Known rows, with every step that occurs:
H/U: [ 3.90 -0.21 -0.93  0.05 -1.39  0.69  0.86  0.57 -0.05  2.45  0.51  0.11
 -2.92 -1.12 -0.85 -0.49  1.67 -1.81  0.10  3.26  0.37  0.63  2.97  0.38
 -3.95]
Y/E: [-0.08 -0.27 -0.59  0.29 -0.08 -0.93 -1.13  2.17  0.81  1.04 -0.40 -2.10
 -0.68 -4.00  2.00  1.56  4.43 -0.39  0.67  1.20 -1.38 -0.29 -3.43 -0.63
  0.93]
Q/M: [-1.21  0.55 -1.77  0.83  0.21 -1.09 -1.93 -0.13  0.63  0.73 -0.38  0.99
  4.83 -0.72  2.09 -0.24  0.06  0.24  2.91 -2.04 -0.59 -0.40  2.27  4.21
  1.52]
Y/U/S: [-1.54  0.10 -3.35  0.07 -2.18 -0.28 -1.72  1.35  1.74 -3.34 -0.35  0.08
 -1.88  0.44 -2.11 -0.72 -1.59 -1.75  2.14  1.65  0.81 -2.09 -2.48  1.25
 -0.42]
U/S: [-1.43  0.08 -1.03 -0.88 -2.86 -0.77 -0.80 -0.18  1.85 -2.12 -0.47  0.97
 -0.60  2.88 -0.95 -0.12 -4.16 -0.77  3.18  2.13  0.78 -0.31  3.92  1.60
 -0.45]
H/U/G/S/E: [-1.28  1.24 -0.07 -2.59  0.84  1.87 -2.83 -0.57  3.05  0.29  0.35 -2.84
 -3.72 -0.32 -1.84 -0.52 -8.79 -3.00  1.87  1.09 -0.71 -0.28  0.31  0.04
 -3.09]
E/G/S/M/Y/U/H: [ 2.74  1.25 -1.53 -0.41  0.61  2.40 -2.04  6.76  2.44  0.79  2.09  0.44
  0.18 -2.51  1.49 -0.69  0.49 -0.96 -1.29  2.08  0.13 -2.74 -1.58 -2.71
 -2.38]
U/S/E/G: [-4.43  1.76 -1.24 -0.15 -1.53  0.67 -0.35  2.59  2.92  0.59 -0.48  0.44
 -0.63  0.87  2.15  0.12 -6.03 -1.24  5.28  1.60  3.66 -0.18  4.51  0.52
 -0.69]
H/U/S/M/Y/E: [ 3.92  0.30 -1.42  0.13  0.87  0.13 -0.27  3.87  1.95  2.89  0.96 -1.36
 -0.39 -3.41  2.39  1.34  1.68  0.58  3.10  2.43  2.46 -0.85  2.12 -1.02
 -1.97]
Y/E/H/U: [ 2.64  0.23 -1.85  0.52 -2.82  0.73 -2.08  1.57 -0.16  3.60  0.49 -3.13
 -2.84 -4.01  3.37  0.29  4.76 -1.31 -0.39  4.96  0.79  0.23  1.38  0.15
 -2.00]
G/Y/E/H/U: [ 3.03  0.42 -2.25  0.01 -2.21  0.90 -2.10  1.69 -0.42  3.93  1.70 -2.99
 -2.77 -4.02  2.99  0.15  3.73 -1.76 -1.38  5.00  0.31  0.19  2.60  1.08
 -2.29]
M/H: [ 3.48 -1.39 -0.96 -0.15  0.20  1.66 -1.36  4.18  0.08 -1.02  0.79  0.18
  0.95 -0.14  1.90 -1.42 -1.97  2.92  0.19  1.20  1.84 -0.06 -3.18 -0.28
 -1.39]
E/Y: [-1.82  0.99 -0.45  0.23  0.81 -1.78  0.95 -0.62 -0.73  2.57  0.43 -1.47
  0.23 -2.50  1.69  2.52  2.38  1.08 -0.02  1.68  1.67 -0.34  3.55  5.16
 -0.42]
M/H/U/G/S/E/Y: [-1.08  1.35 -0.92 -1.63  1.31  0.20 -1.46  0.49  1.45  2.67  1.02 -3.42
 -2.34 -2.83  0.93  1.62 -4.17 -0.27  1.37  3.25  1.87 -0.53  3.15  5.07
 -3.42]
G/S/M/Y/E/H/U: [ 3.48  0.74 -1.93  0.24 -1.71  2.01 -2.57  1.29  0.55  5.15  1.75 -3.15
 -2.41 -3.96  3.85  0.35  3.13 -0.58 -0.03  4.74  1.65 -0.30  2.60  0.72
 -3.02]
S/M: [ 1.61  0.67 -0.69  0.22 -0.71  0.94 -0.47  1.08  0.36  1.81  0.04  0.21
  2.27  0.18  1.83 -0.43 -3.57  0.36  2.51 -2.25  2.38  0.26  1.10 -0.23
 -1.46]
G/H/U/S/M/Y/E: [ 4.46  0.54 -1.75 -0.27  1.23  0.28 -0.31  4.09  1.92  3.79  1.58 -1.70
 -0.56 -3.77  2.17  1.23  1.52  0.18  1.17  2.77  2.09 -0.87  2.17 -1.43
 -2.36]
Q/M/Y/E: [ 1.76  0.29 -1.30  0.72  2.80 -0.77 -1.02  3.10  1.47  2.24  0.77 -1.31
  2.08 -4.52  3.19  1.63  4.40  1.36  2.15  0.67  0.57 -1.32  0.36  0.48
  0.99]
Q/M/H/U/G/Y/E: [ 4.26 -0.65 -3.08 -0.97  1.17 -0.57 -2.39  4.46  1.18  0.85  2.84 -1.70
 -0.02 -4.32  3.22  0.49 -0.13 -0.87  0.85  2.43 -1.92 -0.32 -0.19  2.68
 -1.19]
G/H/U/S/M: [ 2.91  0.82 -2.25 -0.73 -3.03  0.92 -0.53  1.56  1.54  2.44  0.62  0.64
  0.26  1.29  0.49 -0.83 -6.10 -1.43  2.94  1.24  2.70  0.41  5.40  0.66
 -4.15]
G/H: [ 1.37  0.64 -1.09 -1.10  1.04  0.48  0.04  0.71 -0.21  2.51  2.02 -1.04
 -0.29 -1.00 -0.82 -0.17 -0.81 -1.00 -5.67  1.04 -1.06 -0.10  0.18 -1.04
 -1.15]
H/U/G: [ 5.19 -0.95 -1.47 -0.89 -0.23 -0.25 -0.27  1.17  1.22 -1.64  1.09 -0.76
 -2.77  0.06  0.77 -0.25 -3.17 -1.48  2.29  2.80  0.29  0.41  1.70  0.25
 -3.25]
M/H/U/S/E: [ 0.08  0.91 -0.95 -1.89 -1.60  1.06 -1.58  2.65  2.97 -0.44 -1.34 -1.11
 -2.75  0.92 -2.16 -1.36 -8.99 -2.37  4.07  2.41  2.84  0.02  3.24 -1.30
 -3.94]
Q/M/G/S/E: [-3.39  1.76 -1.86 -1.67  1.19  0.70 -3.20  0.74  2.51 -0.04  0.72 -2.59
 -1.27 -1.47 -1.06 -0.66 -7.78 -1.41  2.76 -0.99  0.52 -0.92  0.05  0.98
 -1.36]
H/U/G/S/M/Y/E: [ 4.36  0.15 -1.27 -0.37  2.05  0.78 -1.12  3.15  2.22  3.02  2.00 -2.23
 -1.01 -4.06  2.92  1.45  1.21  0.58  2.36  2.29  1.05 -0.95  0.57 -0.43
 -2.13]
Y/U/G/S: [-0.91 -0.17 -2.02 -1.25  0.87  1.71 -3.70 -1.55  1.96 -1.82  2.58 -2.02
 -3.09 -0.92 -0.51 -0.19 -2.64 -1.38 -0.49  1.23 -3.22 -1.90 -5.39  3.15
 -0.70]

Rows:
[-3.84  1.88 -1.06 -0.73 -2.68  0.88 -4.47  0.51  1.32 -0.22 -1.14 -4.10
 -0.49 -0.33  2.91 -0.29 -5.10 -0.80  1.52  1.77  3.04 -0.66  2.00 -0.97
  0.98] -> U/S/E/H
[ 2.80  0.81 -4.48 -1.01 -0.04 -0.71 -0.19  3.86  0.26  0.72  3.27 -1.26
 -0.12 -1.12  0.56 -0.67 -4.97 -0.03 -1.91  0.67  2.51 -0.48  1.61 -1.08
 -2.65] -> U/S/M/G/H
[-0.15  0.99 -1.66  1.46  0.79  0.63  0.53  4.45  1.83  3.59  1.45  0.14
  1.11 -3.05  6.00  1.64  2.19  1.55  3.96  1.70  3.66 -0.71  2.45  0.35
 -0.07] -> S/M/Y/E/G
[ 1.59 -0.31 -3.41  0.15  1.77 -1.10 -1.25  1.93  0.75 -3.21  1.12 -2.45
 -1.87 -2.81  0.99  0.71 -0.59 -0.67  1.11  0.80  0.97 -2.04 -4.65  2.17
 -0.68] -> E/Y/U/G
[-2.75  1.93 -3.93 -0.66 -1.62  0.60 -4.82  2.71  0.87 -1.26  0.86 -4.80
 -1.47 -2.21  2.54 -0.89 -5.48 -1.17  0.75  1.62  3.57 -1.76  0.23 -0.40
  0.45] -> M/G/Y/U/S/E/H
[ 0.41 -0.07 -1.37 -1.64 -0.87  1.55 -4.13 -1.59  2.08  0.83  2.62 -3.04
 -3.56 -1.61  2.04  0.59 -1.58 -1.36  0.09  4.12 -2.94 -0.59 -0.78  3.33
 -1.59] -> Y/E/H/U/G/S
[ 2.32  0.42 -3.43 -0.98  2.28 -0.29 -0.84  2.07  0.29  0.22  2.79 -2.72
 -1.65 -3.03  0.04  0.32 -1.21 -1.54 -4.85  1.62 -0.42 -1.54 -3.16  0.53
 -1.68] -> E/Y/U/G/H
[ 2.85  0.19 -4.33  0.55 -0.13 -1.31 -0.01  4.50 -0.13 -1.52  2.01 -0.76
  0.55 -1.61  2.35 -0.63 -3.83  1.86  3.80 -1.67  4.73 -0.41 -0.05 -0.87
 -1.80] -> S/M/G
[-3.17  1.96 -0.08 -0.66  1.46 -1.24  0.21  0.18  0.41  2.74 -0.64 -2.96
 -0.66 -2.81  0.46  2.10 -1.90 -0.31  1.14  1.00  2.74 -0.38  3.69  3.33
 -1.26] -> S/E/Y
[-3.80  1.71  0.62 -2.19  0.93  1.98 -2.68 -1.05  2.45  1.05 -0.11 -2.44
 -2.43 -0.41 -2.26 -0.42 -7.08 -2.31  0.85 -0.22 -0.86 -0.49 -0.41 -0.07
 -1.52] -> G/S/E
[ 3.87 -0.89 -1.84 -0.48 -1.67  1.97 -2.08  4.81  1.26 -0.76  0.56  0.80
  2.24  1.39  2.59 -1.79 -6.69  2.83  3.47  0.65  3.97 -0.02 -0.45  0.31
 -2.67] -> U/S/M/H
[ 0.89  0.41 -2.73 -0.99 -4.18 -0.17 -2.30  1.09  1.49  0.80  1.04 -1.11
 -2.50  0.01  1.15 -0.08 -2.00 -2.11  1.97  5.67  0.86 -0.17  6.17  2.53
 -2.11] -> G/Y/E/H/U/S
[-1.83  1.89 -3.15 -0.74  0.23  1.17 -0.63  3.30  1.75  2.32  1.73 -1.12
 -1.35 -1.59  0.18 -0.36 -3.81 -2.41 -2.45  1.93  1.50 -1.10  0.27 -0.69
 -1.78] -> Y/U/S/E/G/H
[ 4.13  0.84 -0.46 -0.78  3.62  2.27 -0.33  0.73  1.76  2.15  3.17 -0.19
  1.08  0.25  1.71  0.11 -4.81  2.32  1.98 -0.31  3.40 -1.35  4.33  0.15
 -2.37] -> U/G/S/M/Y
[-1.88  0.65 -1.33  0.73 -1.92  0.05 -4.18  1.42 -0.17  1.59 -0.11 -4.59
  0.21 -4.19  5.86  1.21  4.49  0.67 -0.89  2.39  0.59 -0.66 -2.19 -0.45
  2.76] -> Y/E/H
[ 2.56  0.13 -3.47 -1.25 -3.15 -0.74 -0.11  1.86  1.56 -0.17  1.53  0.21
 -3.11  1.08 -1.53 -0.66 -4.00 -2.01  1.14  4.93  1.58 -0.09  5.73  1.17
 -4.08] -> M/G/H/U/S
[ 1.37  0.91 -1.36 -0.34 -0.38 -0.12 -1.59  5.95  0.97 -0.12  0.46 -0.78
 -0.42 -3.60  0.49  0.26  3.28 -1.75 -2.69  2.56 -1.14 -2.13 -2.84 -1.24
 -1.55] -> E/Y/U/H
[ 1.87  0.26 -2.20 -1.36 -3.29 -0.07 -0.15  0.53  1.69  0.79  0.81  0.55
 -2.81  1.64 -2.03 -0.60 -3.33 -2.56  0.54  4.96  0.52  0.12  5.94  1.30
 -3.77] -> G/H/U/S
[ 6.34 -1.20 -1.54 -0.09 -1.30  1.83 -0.13  3.46  0.01  1.80  1.07  0.27
 -2.19 -1.20  0.51 -1.52  0.23  0.23  0.24  4.06  1.70  0.66  0.74  0.27
 -4.96] -> M/H/U
[ 4.81  0.25 -1.72 -0.77 -0.66  1.01  0.88  1.00 -0.19  4.29  1.93 -0.58
 -3.15 -1.75 -1.36 -0.66  1.13 -2.53 -3.83  4.02 -0.33  0.60  3.03 -0.25
 -4.80] -> G/H/U
[-2.35  1.89 -1.80 -0.79  0.56  2.44 -5.51  0.57  1.50  0.33  1.04 -5.54
 -1.68 -2.59  3.02 -0.29 -3.95 -0.40 -0.42  1.46  2.19 -2.10 -1.84 -0.68
  0.52] -> M/Y/U/G/S/E/H
[-1.88  2.26 -3.20 -1.02  0.15 -2.26 -0.40  1.77  1.31  2.65  0.53 -2.73
 -0.72 -2.97  0.57  1.64 -4.03 -1.06  2.51  2.79  3.65 -0.71  7.12  5.19
 -3.03] -> Q/M/G/H/U/S/E/Y
[ 6.54 -1.45 -2.53 -0.67  0.00  0.16 -1.53  3.09  1.49 -1.82  1.44 -0.27
 -0.55 -0.22  2.30 -1.04 -4.21  0.09  3.33  2.70  0.98  0.20  0.77  1.57
 -3.41] -> Q/M/H/U/G
[-1.15  0.86 -1.89 -0.01 -1.11  0.25 -4.17  1.50 -0.51  2.01  1.66 -4.47
  0.20 -4.31  5.63  0.99  2.84  0.06 -2.15  2.46 -0.14 -0.69 -0.22  0.97
  2.35] -> G/Y/E/H
[ 1.76  0.91 -3.35 -1.42  2.58  0.00 -1.19  2.41  0.85  0.23  2.27 -3.42
 -2.03 -3.15 -0.48  0.13 -3.36 -2.15 -4.35  1.27  0.03 -1.53 -3.12 -0.28
 -2.14] -> S/E/Y/U/G/H
[ 2.92 -0.72 -2.08 -0.93 -3.75  0.48 -0.94  2.30  1.88 -0.94  0.21  1.21
 -2.19  2.11 -0.68 -1.18 -4.01 -0.63  3.39  4.97  2.00  0.15  4.26  1.71
 -3.92] -> M/H/U/S
[-0.57  1.06 -1.84  1.05  0.01  0.13 -4.12  2.07  0.30  2.54  0.68 -4.14
  2.10 -4.52  6.82  1.29  4.24  1.94  0.26  1.99  1.99 -1.39  0.48  0.31
  2.79] -> Q/M/Y/E/H
[ 0.99  0.11 -5.14  0.98  0.47 -2.72 -0.96  3.66  0.01 -2.32  1.75 -0.25
  2.38 -2.21  2.56 -0.48 -1.33  1.77  4.04 -1.48  2.67 -0.90  0.75  2.30
  0.28] -> Q/M/G
[ 5.18  0.87 -1.00 -0.22  1.53  1.44  1.03  2.18  1.62  2.35  1.86  0.99
  0.83  0.95  0.79 -0.27 -4.25  1.55  3.49  1.18  5.51 -0.95  7.74 -0.69
 -3.65] -> H/U/S/M/Y
[ 0.94  0.36 -4.22  0.31  2.05  1.04 -1.33  2.42 -0.67 -0.82  2.78 -1.06
 -1.74 -3.57 -1.91 -1.22  1.31 -2.31 -3.38 -0.59 -0.95 -2.61 -5.91  1.45
 -0.53] -> G/Y/U
